Known rows, with every way that one mark hangs from another:
R{D{E M}}: [-0.15 -0.22  0.17 -0.08  0.30 -0.08 -0.08 -0.05  0.17  0.42  0.05  0.05
  0.34  0.23 -0.22  0.23 -0.22  0.17 -0.10 -0.49]
E{D{R S U}}: [ 0.11 -0.22 -0.10 -0.12  0.06 -0.17  0.03 -0.04  0.04 -0.60 -0.15 -0.04
 -0.08 -0.46 -0.41  0.19 -0.09 -0.37 -0.01 -0.04]
M{D{S} X}: [ 0.00 -0.36  0.02 -0.07  0.12 -0.21 -0.05  0.08  0.22  0.31  0.05 -0.16
 -0.26 -0.07  0.15  0.18  0.35 -0.13 -0.11 -0.48]
X{U{D}}: [ 0.29  0.04 -0.03 -0.04  0.03 -0.10  0.05  0.09  0.18  0.27 -0.12  0.13
  0.37 -0.06 -0.38  0.19 -0.21 -0.35 -0.09 -0.04]
U{X{M{D{S}}}}: [ 0.12  0.05  0.05 -0.11  0.14  0.27 -0.06  0.02  0.10  0.24 -0.06 -0.25
 -0.14 -0.11 -0.09  0.07  0.55 -0.15 -0.17 -0.32]
E{D{R}}: [ 0.13 -0.11 -0.07 -0.11  0.16 -0.21 -0.04  0.02  0.07 -0.19 -0.15 -0.02
  0.27 -0.44 -0.37  0.21  0.05 -0.59 -0.04 -0.37]
D{R S}: [ 0.10 -0.28  0.00 -0.16  0.04 -0.14 -0.10  0.03  0.11  0.19 -0.11  0.02
 -0.13 -0.42 -0.40  0.21 -0.05 -0.28  0.08 -0.33]
R{D{M{X} S}}: [-0.25 -0.19  0.16  0.00  0.25 -0.04 -0.04  0.04  0.33  0.47  0.04  0.00
 -0.15  0.19  0.19  0.29 -0.36  0.04 -0.23 -0.51]
X{M{D}}: [ 0.11 -0.27 -0.05 -0.10  0.16  0.25 -0.05 -0.03  0.09  0.31 -0.03 -0.13
  0.16 -0.06 -0.24  0.06  0.50 -0.37 -0.11 -0.42]
U{D}: [ 0.26 -0.01 -0.05 -0.02  0.01 -0.16 -0.06  0.03  0.16  0.00 -0.12  0.12
  0.26 -0.07 -0.32  0.17 -0.23 -0.33 -0.04 -0.40]
E{D}: [ 0.05 -0.16 -0.05  0.08  0.12 -0.21 -0.05  0.10  0.11 -0.21 -0.13  0.00
  0.24 -0.07 -0.35  0.19  0.17 -0.41 -0.06 -0.46]
D{E M R S U}: [-0.02 -0.21  0.14 -0.35  0.02 -0.13 -0.10 -0.38  0.07 -0.14  0.06  0.01
  0.07 -0.22 -0.38  0.25 -0.18  0.17  0.04 -0.06]
R{D{E S U{X}}}: [ 0.12 -0.13  0.06 -0.05  0.26 -0.09  0.02  0.23  0.16 -0.03 -0.05 -0.05
 -0.08 -0.02 -0.13  0.14 -0.11  0.21 -0.10 -0.11]
R{D{E M S U}}: [-0.16 -0.32  0.16 -0.07  0.22 -0.03 -0.01 -0.12  0.15  0.02  0.05  0.04
 -0.01  0.20 -0.26  0.22 -0.34  0.39 -0.10 -0.16]
U{X{M}}: [ 0.22  0.17  0.00 -0.08  0.10  0.27 -0.12  0.08  0.15  0.21 -0.13 -0.05
  0.25 -0.06 -0.18  0.13  0.34 -0.41 -0.14 -0.36]
M{D X{U}}: [ 0.12 -0.21 -0.04 -0.09  0.21 -0.19  0.03  0.13  0.24  0.64  0.07 -0.16
  0.21 -0.06  0.10  0.20  0.44 -0.40 -0.19 -0.16]
E{D{S U{X}}}: [ 0.15  0.13 -0.03  0.04  0.08 -0.20  0.01  0.08  0.10 -0.62 -0.17 -0.12
 -0.05 -0.14 -0.23  0.18  0.17 -0.22 -0.11 -0.06]
E{D{M{X} R S}}: [-0.17 -0.03  0.12 -0.20  0.11 -0.18 -0.07 -0.22  0.21 -0.14  0.00 -0.08
 -0.03 -0.25  0.07  0.33 -0.20 -0.24 -0.17 -0.40]
D{R U{X}}: [ 0.38  0.26 -0.11 -0.22  0.09 -0.21 -0.04  0.02  0.11 -0.11 -0.09 -0.10
  0.31 -0.48 -0.23  0.21  0.13 -0.58  0.00  0.01]
D{E S}: [ 0.00 -0.50  0.12 -0.08  0.03 -0.15 -0.15  0.05  0.11  0.15 -0.04  0.07
 -0.11 -0.02 -0.37  0.18  0.11  0.23  0.06 -0.47]

Rows:
[-0.16 -0.07  0.10 -0.01  0.31 -0.08 -0.04  0.05  0.34  0.53  0.06  0.00
  0.23  0.20  0.20  0.29 -0.27 -0.20 -0.25 -0.53]
R{D{M{X}}}
[-0.15 -0.01  0.11 -0.16  0.09 -0.14 -0.06 -0.27  0.08 -0.20 -0.07 -0.06
  0.04 -0.26 -0.35  0.28 -0.15 -0.21 -0.07 -0.32]
E{D{M R S}}
[ 0.29  0.22 -0.05 -0.32  0.22  0.21 -0.05 -0.04  0.08  0.31 -0.04 -0.27
  0.25 -0.46 -0.12  0.09  0.51 -0.55 -0.15 -0.25]
U{X{M{D{R}}}}
[-0.12  0.07  0.11 -0.04  0.15 -0.14  0.01 -0.11  0.26  0.17  0.02 -0.05
  0.42  0.13  0.04  0.32  0.04 -0.33 -0.28 -0.15]
E{D{M{X{U}}}}
[-0.27 -0.34  0.24 -0.11  0.27 -0.06 -0.09  0.00  0.30  0.44  0.11  0.02
 -0.08  0.23  0.18  0.27 -0.33  0.37 -0.20 -0.54]
R{D{E M{X} S}}
[ 0.06  0.04  0.18 -0.20  0.01 -0.16 -0.13 -0.30  0.14  0.01  0.04  0.11
  0.44  0.16 -0.28  0.23 -0.32  0.15 -0.06 -0.43]
U{D{E M}}
[ 0.08 -0.42  0.04 -0.21  0.18  0.24 -0.09 -0.08  0.06  0.27  0.04 -0.10
  0.22 -0.01 -0.25  0.05  0.53 -0.02 -0.09 -0.46]
X{M{D{E}}}
[-0.07 -0.21  0.10 -0.09  0.27 -0.07 -0.01 -0.11  0.16  0.08  0.07  0.04
  0.36  0.21 -0.25  0.23 -0.25  0.15 -0.10 -0.20]
R{D{E M U}}
[ 0.17  0.45  0.20 -0.23  0.05 -0.19 -0.15 -0.24  0.16  0.00  0.01 -0.01
  0.51  0.12 -0.12  0.24 -0.19  0.13 -0.14 -0.34]
U{D{E M} X}
[ 0.16 -0.41 -0.04 -0.22  0.16  0.24 -0.02 -0.16  0.05 -0.08  0.06 -0.10
  0.23 -0.03 -0.27  0.03  0.50 -0.05 -0.09 -0.17]
X{M{D{E U}}}
[ 0.15  0.11 -0.03 -0.01  0.07  0.29  0.02  0.01  0.10 -0.63 -0.18 -0.12
 -0.05 -0.12 -0.21  0.12  0.22 -0.25 -0.22 -0.05]
E{D{S U{X{M}}}}
[ 0.20 -0.08  0.07 -0.12  0.04 -0.19 -0.09  0.04  0.11 -0.22 -0.06 -0.05
 -0.03 -0.08 -0.22  0.16  0.18  0.17 -0.01 -0.09]
D{E S U{X}}
[ 0.23  0.19 -0.06 -0.15  0.10 -0.20  0.02  0.01  0.08 -0.60 -0.17 -0.16
 -0.01 -0.50 -0.25  0.20  0.04 -0.39 -0.08  0.04]
E{D{R S U{X}}}
[-0.02 -0.07  0.06 -0.28  0.01 -0.15 -0.06 -0.28  0.24 -0.05  0.06 -0.04
 -0.04 -0.24  0.05  0.33 -0.24 -0.21 -0.09 -0.09]
D{M{X} R S U}
[ 0.06  0.18  0.10 -0.13  0.01 -0.18 -0.09 -0.21  0.31  0.11  0.04  0.06
  0.33  0.14  0.14  0.31 -0.37 -0.23 -0.21 -0.47]
U{D{M{X}}}
[ 0.04 -0.46  0.07 -0.38  0.18 -0.24 -0.09 -0.04  0.17  0.30  0.11 -0.17
 -0.18 -0.39  0.10  0.17  0.23  0.04 -0.05 -0.44]
M{D{E R S} X}
[ 0.19 -0.10  0.07 -0.18  0.03  0.30 -0.11 -0.04  0.11 -0.23 -0.08 -0.04
 -0.03 -0.05 -0.22  0.09  0.22  0.15 -0.12 -0.08]
D{E S U{X{M}}}
[ 0.04 -0.01  0.19 -0.37 -0.01 -0.12 -0.12 -0.37  0.11 -0.03  0.01  0.09
  0.11 -0.22 -0.32  0.24 -0.54  0.22 -0.01 -0.31]
U{D{E M R S}}
